Each row comes from the steps of one walk. Every step used is in the known rows, and no mark comes twice. Write the walk behind each row, first mark first.
Known rows
nupir babo ketin vumem giked: [  8.0  54.4  52.6  18.6 -26.5 -15.2  13.3 -20.1   1.8  21.3  34.7  29.9
   8.6  28.7   1.7 -24.7]
refe babo giked: [-18.8   8.9  23.4  65.9 -34.9 -13.1  20.0 -22.0   0.0  11.9   7.7  13.1
 -44.5  58.5 -25.4 -36.1]
babo ketin: [  4.3  25.4  21.2  19.5 -31.3 -16.4 -19.9   4.9  31.6  14.7  34.5   1.9
   9.9  23.7 -26.7  -8.5]
nupir babo: [ 17.8  53.2  46.1  41.5 -21.5  17.6  32.8 -26.3 -24.1  17.2  15.1  20.2
 -16.2  20.5  13.2 -31.8]
babo ketin vumem giked nupir: [  2.6  27.1  17.0  -9.0 -30.8 -35.4 -38.5  -9.6  27.0  12.6  37.4  33.2
  18.4  43.1 -30.2  13.0]
nupir babo ketin vumem giked refe: [ 17.6  59.0  36.5  11.5 -22.1  -9.9  19.5 -28.8  -0.9  17.6  38.2  28.9
  -1.0  24.5   2.6 -21.3]
ketin vumem: [ 32.9  16.4  -6.5 -16.5 -21.1 -41.3 -50.3 -17.9   0.0  13.9  16.8  64.8
  -7.2  73.0 -11.5  13.4]
ketin vumem giked nupir refe babo: [  9.9  13.4  10.4 -15.7 -25.4 -39.2 -10.0 -46.6 -16.4   9.2   7.7  73.7
 -14.4  72.1   1.8   8.5]
refe babo ketin vumem giked: [ -3.6   7.9  44.0  32.0 -32.9 -43.0  15.7   2.0  14.7  32.1  20.5  27.1
 -34.0  41.0 -33.1 -11.2]
giked vumem: [-30.9  -9.1   9.5  33.4   1.3   3.7 -42.8 -10.9  27.1  27.9  22.2  20.8
 -38.6  29.9 -23.7  45.1]
giked ketin: [  0.6 -15.6 -16.9  25.0  -9.7 -14.4 -30.1 -23.6  57.9  22.7  15.1  49.6
 -15.1 -11.3 -30.5  11.1]
refe babo ketin: [  1.3  15.9  49.9  53.4 -34.0 -23.2  30.5  15.6  13.6  29.4  19.9  -3.9
 -42.0  21.0 -33.3 -20.1]
giked vumem ketin: [-28.8 -15.9  -5.5  20.4 -16.9  16.8 -52.3  -4.1  49.7  35.7  11.4  37.6
 -52.1   9.4 -33.3  52.6]
giked refe: [ 31.8  24.8 -44.6  -6.7 -17.4  16.6   5.9 -48.2  -9.2   3.1  13.5  24.8
 -49.1  25.5   2.9   2.6]
refe babo giked ketin: [-24.6  -5.1  14.2  67.3 -28.4 -19.4  12.1 -20.7  29.1  17.0  13.0  22.0
 -43.3  32.3 -37.2 -29.1]
vumem giked nupir refe babo ketin: [-26.3  16.2  27.5  17.3 -32.6   1.0  33.5 -58.3 -12.3   4.1   5.9  34.4
 -12.3  34.8  11.6 -10.9]
babo ketin vumem: [ 21.3  29.9  15.1  -4.6 -29.3 -46.5 -45.0   9.2  32.4  15.1  39.6  25.0
  15.6  47.7 -30.9   5.3]

Write each row's walk
[  1.0  -0.4 -10.6 -25.6 -24.9 -39.1 -49.6 -49.3  -2.1  21.1   4.8  91.1
   0.2  79.4  -5.5  12.9]	ketin vumem giked
[  6.1  30.1  18.4 -13.8 -30.1 -44.3 -24.9 -18.2  23.3   4.4  37.0  36.3
  22.0  52.2  -9.7   1.6]	babo ketin vumem giked nupir refe
[  9.4   1.9 -22.1 -27.6 -22.7 -37.4 -22.0 -55.7  -6.9  20.4   5.2  84.4
 -30.8  69.3  -7.1  13.4]	ketin vumem giked refe babo
[-14.6  39.9  -4.1  42.9 -31.4  21.5 -25.3 -37.8  -1.7 -24.7  23.5   1.9
   2.8  59.6 -20.8 -15.3]	babo giked nupir
[-19.0  -2.4 -34.7  23.0 -20.5 -32.0 -67.3 -43.4  54.9  -2.1  26.1  58.4
  11.2  57.7 -35.3  -9.6]	babo giked ketin vumem
[ 29.8  18.2 -21.3  16.7 -20.3   8.4  41.3 -33.6 -12.4  14.4   9.7  17.2
 -79.8  21.3  -7.9  -7.2]	giked refe babo
[ 11.1  16.9  -0.8 -28.4 -23.8 -33.0 -27.5 -52.9 -14.8   2.9   7.7  79.5
   0.3  75.4   6.6  14.4]	ketin vumem giked nupir refe
[ -4.8  54.4  31.5  52.7 -27.1  13.9  19.8 -43.8 -14.4   1.7  24.3  17.7
  -0.1  44.7   8.5 -51.2]	nupir babo giked
[ 35.9  53.7  42.3  21.5 -23.2 -14.6  40.7  -7.5 -18.1 -14.3  22.2   2.1
 -25.2  34.4   3.8  -5.2]	giked nupir refe babo ketin vumem
[ 36.3  80.4  57.5  29.7 -23.5  22.2  19.6   2.5 -15.2  -9.4  37.9 -12.1
  -5.3   5.6 -15.3   1.0]	giked nupir babo ketin vumem
[ 33.8  26.1 -15.6   4.6 -21.6 -16.1  25.4 -18.9   4.3  14.9  26.2  13.9
 -64.1  26.0 -18.8  -1.0]	giked refe babo ketin vumem
[  5.0  19.3  -3.0 -21.2 -27.4 -41.6 -38.5 -24.2  30.7  17.0  36.2  43.7
   9.2  47.4 -23.0   8.2]	babo ketin vumem giked refe
[-11.9   6.0  18.8  44.2 -20.1 -36.2  41.0 -42.3   0.2   2.4  10.3  28.0
 -36.3  71.1  25.2 -36.5]	nupir refe babo giked vumem
[ -3.5  15.1  12.8 -10.2 -31.9 -46.8 -42.9 -14.2  32.4  20.6  33.2  44.7
  18.3  50.8 -26.4   5.6]	babo ketin vumem giked
[  0.9  19.5  49.1  34.0 -33.1 -32.5  19.9   7.1   9.2  22.2  22.5  15.8
 -35.4  31.4 -35.1  -4.0]	refe babo ketin vumem giked nupir
